Each row comes from the steps of one path. Every step used is in the known rows, and no mark comes twice. Write the path behind each row, first mark first.
Known rows:
F Y: [ 17 -45 -25   7  20 -13  38 -11  33   7  14  31  45   2  -9 -35 -23 -34
 -40  37  -9 -34  -7 -32  -4   4 -33  -9  -2   9 -38  37  24  -9 -28  28
   1 -18]
E K S B: [ 35 -34  -1 -19  13  37  10   0  20  -2  29  11  47  18  15 -62 -12 -24
 -58  29 -30  -5   7 -38   1  12 -22   8 -32  -6 -40  50  34 -14  11  19
 -14  -8]
L Y F A B R K: [  7 -29 -27 -23  -9  24  27   8  17  28  10  11  47   6   6 -61 -46 -27
   8  43 -37 -28  10 -35  12  -2 -24 -18  -8  -4 -40  46  20  12   4  21
 -11  -8]
B S K R T N: [  0 -52  -8 -32  -1  10 -17  -5  35  -8  25 -21  41  39  -6 -43  -4 -13
 -54 -11 -25  -2 -13  -7  34  -7 -23  13 -27  19 -50  36  32   3 -13  26
  -9 -15]
F A B R T: [ 24 -33 -20 -31  -9   4  30   1  29  18  -7   5  45  33  -2 -30 -23 -16
 -25  32 -13 -10   2 -35  18   3  -2  -4 -24   0 -33  23  56   0 -43  20
 -22 -16]
K R T S B: [ 40 -28   5  -8  -1  29   1  -2  32  17  23  14  55  40   7 -17 -10  -3
 -66  18 -33 -10  -8  -1  13  26 -30  12 -36   4 -27  22  28  -5 -31   4
  -2  -2]
L Y F: [ 15 -42 -22  15  -6  22  43   5  26  32  24  39  44  -6  -9 -27 -24 -46
   2  26 -44 -19  -5 -35  -1  -5 -42   6   4  11 -27  48 -14  11   6   7
   7 -28]
S K E: [ 24 -59  -4  -6  38  17  16  -8  37   7   7  17  32  14   2   3 -14 -45
 -44   5  -7  -5   5 -34   6  11 -23  22  -5  21 -43  46   3 -12  -9  16
 -13 -12]
N T R: [ 15 -45 -20  22  17  33  33   1  23  10  -2  41  24   4 -20  -3   8 -19
 -31  25  -3 -13   0 -10  19  -4 -22  -7 -28  20 -17   9  -2   4 -37  20
 -14 -48]
L Y: [ 23 -50 -25   0  -7  12  51  -2  27  22   9  38  40  -3   9 -16 -35 -35
 -16  33 -41 -26   7 -32   1   1 -28   4 -10  25 -31  53 -13   6 -13   1
  -2 -22]
L Y F A B S K E: [  3 -27 -21 -46   8  13  38  11  13  16  23  -3  42  15  -9 -69 -32 -39
 -14  19 -38   2  28 -31  -3   3 -35  14   0   3 -52  72  20   8  14  -7
   3 -21]
R K N: [ 17 -69 -15  14  36   5   8  -3  42   8  15   9  49  14   0 -13 -20 -40
 -33  21 -20 -17 -18 -31  11  -8 -40 -20 -19  39 -43  48   8 -13   4  10
 -18  -2]
R T S K: [ 24 -18  -5  -2   3  35  -5   0  29  10   1 -18  51  29  15  -9 -19 -23
 -54   9 -15 -16  -4 -14  22   4 -22   1 -26  -8 -38  24   9   1 -23   9
 -14   5]
K R T S B A: [ 38 -16  -5 -27   4  21   0   8  36  18  25 -15  49  42  15 -42 -13   8
 -61   9 -40 -14  10  -3  26  13 -26   2 -28  14 -28  20  29  -9 -16  10
   7  -5]
A L Y: [ 43 -53 -30   4  -9   7  63   1  26  11  12  41  46  -9  12 -22 -34 -35
 -14  50 -22  -5  -2 -28  -6  -6 -16   5 -20  10 -41  57 -20  24 -22 -12
 -13 -20]
F A B: [ 33 -31 -19 -12  15   3  62   2  29   5   3  31  44  27  -5 -27 -29 -30
 -32  35  -7 -21  36 -34  -1 -16 -31 -10 -24   0 -46  41  42   2 -30   9
 -16 -29]
A F Y L: [ 23 -21 -25  31   4 -13  47   0  20  21  26  21  41  27 -16 -50 -24 -42
 -26  52   6 -13  -1 -27  -8 -14 -28  -1  -8 -17 -46  33  14  -4 -11  23
   6 -26]
A B S K: [ 26 -37 -10 -29  -1  10  36  -9   9 -12   7   6  19  25  21 -62 -14 -28
 -35  27 -20 -15  21 -36  16 -19 -13  -7 -31  -9 -47  55  25  10 -11  17
 -31 -23]
L Y F A B R T N: [ -6 -16 -29 -20 -26  29  18   8  15  34  16  15  62  25 -23 -49 -22 -22
  13  26 -45 -14  13 -16  15   0 -38   0 -18  12 -41  38  40  20  -8   3
   3 -28]
E K N T: [  7 -65 -22  -1  17  29  25   9  26   8  36  23  67   9 -18 -28   7 -30
 -32   9 -20   0 -23 -49  -1 -11 -20   2 -33  39 -25  37  10  -6   2   2
 -25 -27]
L Y F A: [  3 -34 -32  -3   2  20  43  14  36  34  20  22  55  -1 -20 -36 -37 -43
  -8  32 -33 -21  19 -29  -5 -17 -48   6   7   7 -36  51   7   5   3   9
  18 -27]
S B A F Y: [ 15 -23 -33 -16  13  -6  27   3  23  11  29  20  20  40   8 -82 -16 -20
 -26  42 -21 -30  44 -26  -2   7 -24   1  -7  13 -36  39  31 -20  -4  11
   5 -20]
N K R T: [ 11 -60 -12  -6   3  -4  -4   3  40  11  27  19  41  28  -2  -9 -12  -1
 -43  -7  -7 -13 -60 -19  13  22  -4   4 -21  29 -37  18  16  -5 -36  13
 -21 -15]
K N T S B R: [  7 -42 -11 -15  11  47  10 -14   9  33  16  18  40   1  -8 -36  27  -5
 -28  50 -37 -14   4  -8  26   4 -26   2 -48  29 -15  42  25 -10  -4  -8
   7 -25]
K R T: [ 26 -62  -6   3   4  -4  19   3  51  13  18  22  49  32 -12  -2 -17 -22
 -52   1 -18   0 -42 -26  13  16 -11  11 -14  20 -26  19  22  -2 -41  21
 -23 -13]
T S K: [ 30 -26  -6  -5  21  37  20  -5  21   3   4   0  40  10  20 -16 -16 -28
 -50  26 -16 -27  29 -15  21 -14 -31   2 -24  -8 -47  42   1   2 -12  17
  -5  -8]
K S T: [  5 -39  -4  -4  12  23  14  -4  30  15   3  -2  42   9 -27 -38   4 -30
 -47  25   1   6 -13 -28  13  11  -8  17 -24  17 -21  45  12  -3 -10  18
 -22  -9]
R T S B: [ 40 -11  -1   4  -3  42   1  -5  25  19   9   8  48  35  12 -20 -13 -14
 -50  30 -28 -22   4 -10  11  15 -40   4 -38  -7 -27  21  22  -6 -19   0
   3  -3]
B R T N: [ 15 -46 -15  -3  -2  27  -6 -10  34  19   2   5  42  23 -13 -14  -1 -22
 -16  18 -20 -17 -11 -21  32  -4 -25   7 -20  24 -38  18  31  -1 -22  26
  -4 -21]
S K R T: [ 10 -59  -5 -15   4   6  -6  -1  45   3  13  10  44  35   5  -4 -21 -23
 -65 -10 -14   4 -32 -24  19  16   2  14 -17  13 -32  27  20  -2 -29  28
 -32  -3]
N T R K S B A: [  5 -19 -14  -5  27  40 -16   7  18  11   1 -16  16  17   3 -71  -2   6
 -49  21 -16 -11  -4   2  39  17 -22 -29 -37  15 -20  14  15 -15   9  23
 -12 -25]
A B S T R: [ 20 -27 -14 -22   2  25  25   0   4 -14  -6  17  17  21  -5 -53   8 -13
 -29  41  -1  -1  38 -10   9 -10  -9   2 -40   8 -27  37  16  12 -39  21
 -21 -28]
A L: [ 53 -54 -19  15  11   9  53  -3  34   1  11  32  39   3  -1 -18 -15 -40
 -27  45   5  -4  -2 -29   0 -17 -18   2 -22  -3 -45  40   3  13 -32   6
 -20 -22]

Write each row's path:
[ 31 -47 -41 -15  -2   4  62  10  34  13   8  28  57  -5   4 -30 -48 -33
 -23  53 -15  -8  23 -24  -8 -18 -23   4 -17   1 -48  62   1  16 -25 -10
  -2 -19]  F A L Y
[ 37 -28  -6  -9  -3  29  11  -1  31  28   1 -14  43  12   6 -17  -7 -16
 -30  29 -25 -18 -10 -18  34   5 -13   2 -21  -1 -29  15  22   3 -37  20
  -8  -1]  B R T S
[ 30 -44  -6  16  38  14   8   5  29   0  -1  -3  26   8   4 -27 -21 -26
 -48  29 -13  -5 -10  -1  29  11 -24 -21 -21   5 -42  27  15  -7 -17  34
 -22  -5]  T R K S
[-15 -40  -3 -14  14  41 -40 -10  23  10   0 -29  41  13 -22 -56   6 -19
 -30  25   2  -9 -10 -14  42   6 -16   3 -36  27 -38  38  19  -3   4  39
 -20   3]  B R K S T N
[ 25 -60 -13  -5  13  21   4  -8  35  13  -2  -1  28   6  17 -26 -24 -27
 -23  35 -13 -30 -11 -40  32  -5 -10 -12 -10  10 -35  28   9  -7 -13  48
 -18  -4]  B R K
[  3 -67 -20  15  19  10  36  -2  33  23  18  31  47   6 -32 -12  13 -34
 -27  22 -15  -6 -29 -31   9  -7 -30  -4 -29  47 -18  38   9  -8 -10  -6
 -16 -35]  K N T
[ 36 -44 -27  19  -9  21  52   8  24  23  28  43  50 -11  -5 -36 -22 -45
   5  47 -23   1 -11 -27 -10 -12 -32   6  -7  -6 -38  55 -21  29  -2  -7
  -6 -24]  A L Y F
[-16 -67 -19   0  20  23  14  -9  28  14  13  23  40   8 -15 -13  10 -34
 -39   7 -10  -3 -21 -27  13  -8 -19  -1 -32  39 -24  50   5  -7   2   0
 -24 -27]  S K N T
[ 31 -64 -17  -7  30  12  25   6  34  -2  33  20  64   6   2 -23 -10 -40
 -36  17 -27  -2   8 -48  -5 -17 -27   5 -21  33 -45  52  21 -10   4  10
 -14 -12]  E K N
[ -7 -25 -15 -27  -5  30  -5  -5  -6 -10  18   7  31  30 -14 -74  18   6
  -8  22   4 -30  15 -11  15 -13 -28   3 -53  28 -51  45  18  11 -10  -1
 -11 -35]  A B S T N K
[ 26 -52  -8  -8   3  22  -7  13  38  -8  42  12  76  42  -8 -21 -12 -15
 -51 -14 -24  -3 -14 -28   8   2 -27  14 -28  27 -49  19  28   3 -22  26
 -16 -10]  E K R T N
[ 24 -34   1 -40 -10  38 -25  -1  24  12  19 -15  46  25  19 -62  -7 -16
 -51  22 -31   8 -24 -41  21  29   7  15 -32  -5 -28  33  52 -17  -2  26
 -22   5]  E K S B R T
[ 25 -27 -22  -3  24  40  -2   7  19  13  25 -19  56  15   9 -65   2   0
 -34  44 -11 -11  -2  -3  21  -8 -37 -28 -57  21 -36  39  -2   3  12 -24
  -8  -7]  R K N T S B A L
[ 24 -22 -21  26  15 -11  35 -12  26  18  13  17  54   2 -11 -43 -32 -34
 -44  47   7 -21 -15 -32  -4 -15 -39 -14  -7 -14 -46  39  17  -7 -12  35
  23 -29]  F Y L
[ 14 -35 -39  -6  17 -23  48  14  33  14  27   6  24  33  -7 -71 -17 -29
 -16  30 -14 -26  28 -34   5  -4 -17  -3   5  17 -42  31  19 -10 -15  17
  -5 -18]  B A F Y
[ -9 -17 -35 -12  18   9  25  10   9  28  42   5  41  32 -17 -86  18  -3
 -27  41 -29 -20  26  -2   6   9 -35  -7 -36  34 -25  37  29 -17   4 -28
   8 -20]  K N T S B A F Y
[ 13 -18 -31 -29 -17   9  62  15  16  22  24  10  45  11 -13 -83 -33 -31
   0  41 -47 -17  27 -30  -1 -19 -40  -6  -7  -6 -43  63  26  18   1  -3
   6 -31]  L Y F A B S
[ 38 -37 -25  14  17  16  48  13  44  14  22  16  55   5 -29 -37 -15 -46
 -18  45  12   0  11 -23  -6 -34 -38  -1  -4 -21 -48  40  22  12 -13  14
   1 -29]  Y F A L
[ 19 -43  -7  -8  35  22  16  -6  24   9  17  -1  52   8  10 -12  -8 -32
 -50  23 -27  -8  25 -11  19 -15 -37  -2 -31  21 -50  62  13  -5   3  -2
  -3  -3]  T S K N
[  24  -20  -21   -8    1   27    4   14   23   23   29  -15   42    2
   14 -102  -31  -21  -13   40  -37    3  -14  -16   13   10  -30  -17
  -15   -5  -44   62   -4   10   41   -6   -3   -3]  R K S B A L Y F
[ 13 -61 -26   1  31  36  18  12  18  -3  26  31  54   1 -14 -17  14 -22
 -34  16 -16   5   0 -20   4  -9 -21  -4 -38  37 -25  27  11  -5 -14   8
 -19 -33]  E K N T R
[ 27 -36   2 -27  19  35 -15  -4  29  23  -1 -27  42  17  12  -4  -7 -23
 -44  10 -18   2 -11 -16  31  27  -4  22 -13   7 -38  25  14  -7 -26  15
  -9  11]  B R T S K E
[ 28 -48  -9 -20   2  31  14 -20  22  17   4  33  17   6  17 -31  -7 -22
 -27  49 -24 -26  20 -32  17   0 -17  11 -19   9 -26  42  27 -15 -11  31
   1 -27]  S B R
[ 33 -61  -5  17  42  14  10  -1  46  11   9   6  45  20  -3   0 -25 -44
 -33  11  -6 -20 -20 -37   8  19 -34   0  -4  25 -43  28  -1 -14 -13  19
 -17  -1]  R K E
[ -2 -38 -13 -22  -9  44 -48 -18  14  16  14  15  31  27   8 -35   7   8
 -17  20 -16 -35 -15  -2  28  15 -25   4 -40  29 -41  25  35 -14  -6  10
  13 -26]  S B R T N K
[ 27 -21 -11 -14  37  23 -17   5  24   2   3 -19  14  18  22 -66 -20  -5
 -55  27 -22 -12  24   3  35   9 -29 -27 -24  10 -38  32  23 -21  11  31
   0 -11]  T R K S B A
[ 12 -44 -13  15  24  27  39   2  23  26  21  15  57   4 -29 -15  16 -22
 -31  27 -22 -11 -14 -14  19  -7 -40  -7 -40  34 -24  35   7   1 -14 -17
  -5 -25]  K N T S
[ 14 -30  -9 -16  22  45  -3  13  19 -11   9  -4  47   6  -7 -45   3 -19
 -55  20   5  16  17 -17   6   6   2  17 -32   9 -30  32  10  -3 -14  34
 -27  -4]  E K S T R
[ 41 -25  -2 -20   6  47  16 -18  14  23   7  15  29   6  26 -38  -1 -11
 -35  57 -31 -32  37 -14  26  -1 -26   8 -31  -5 -30  38  26  -8 -13  20
  14 -13]  T S B R
[ -9 -38  -8 -14  14  23  -9  -3  20  15  11  -2  34   9 -19 -47   9 -10
 -38  16  14  -8 -33 -19  14  15  -1  10 -31  24 -30  42   8  -8 -10   8
 -17 -12]  N K S T
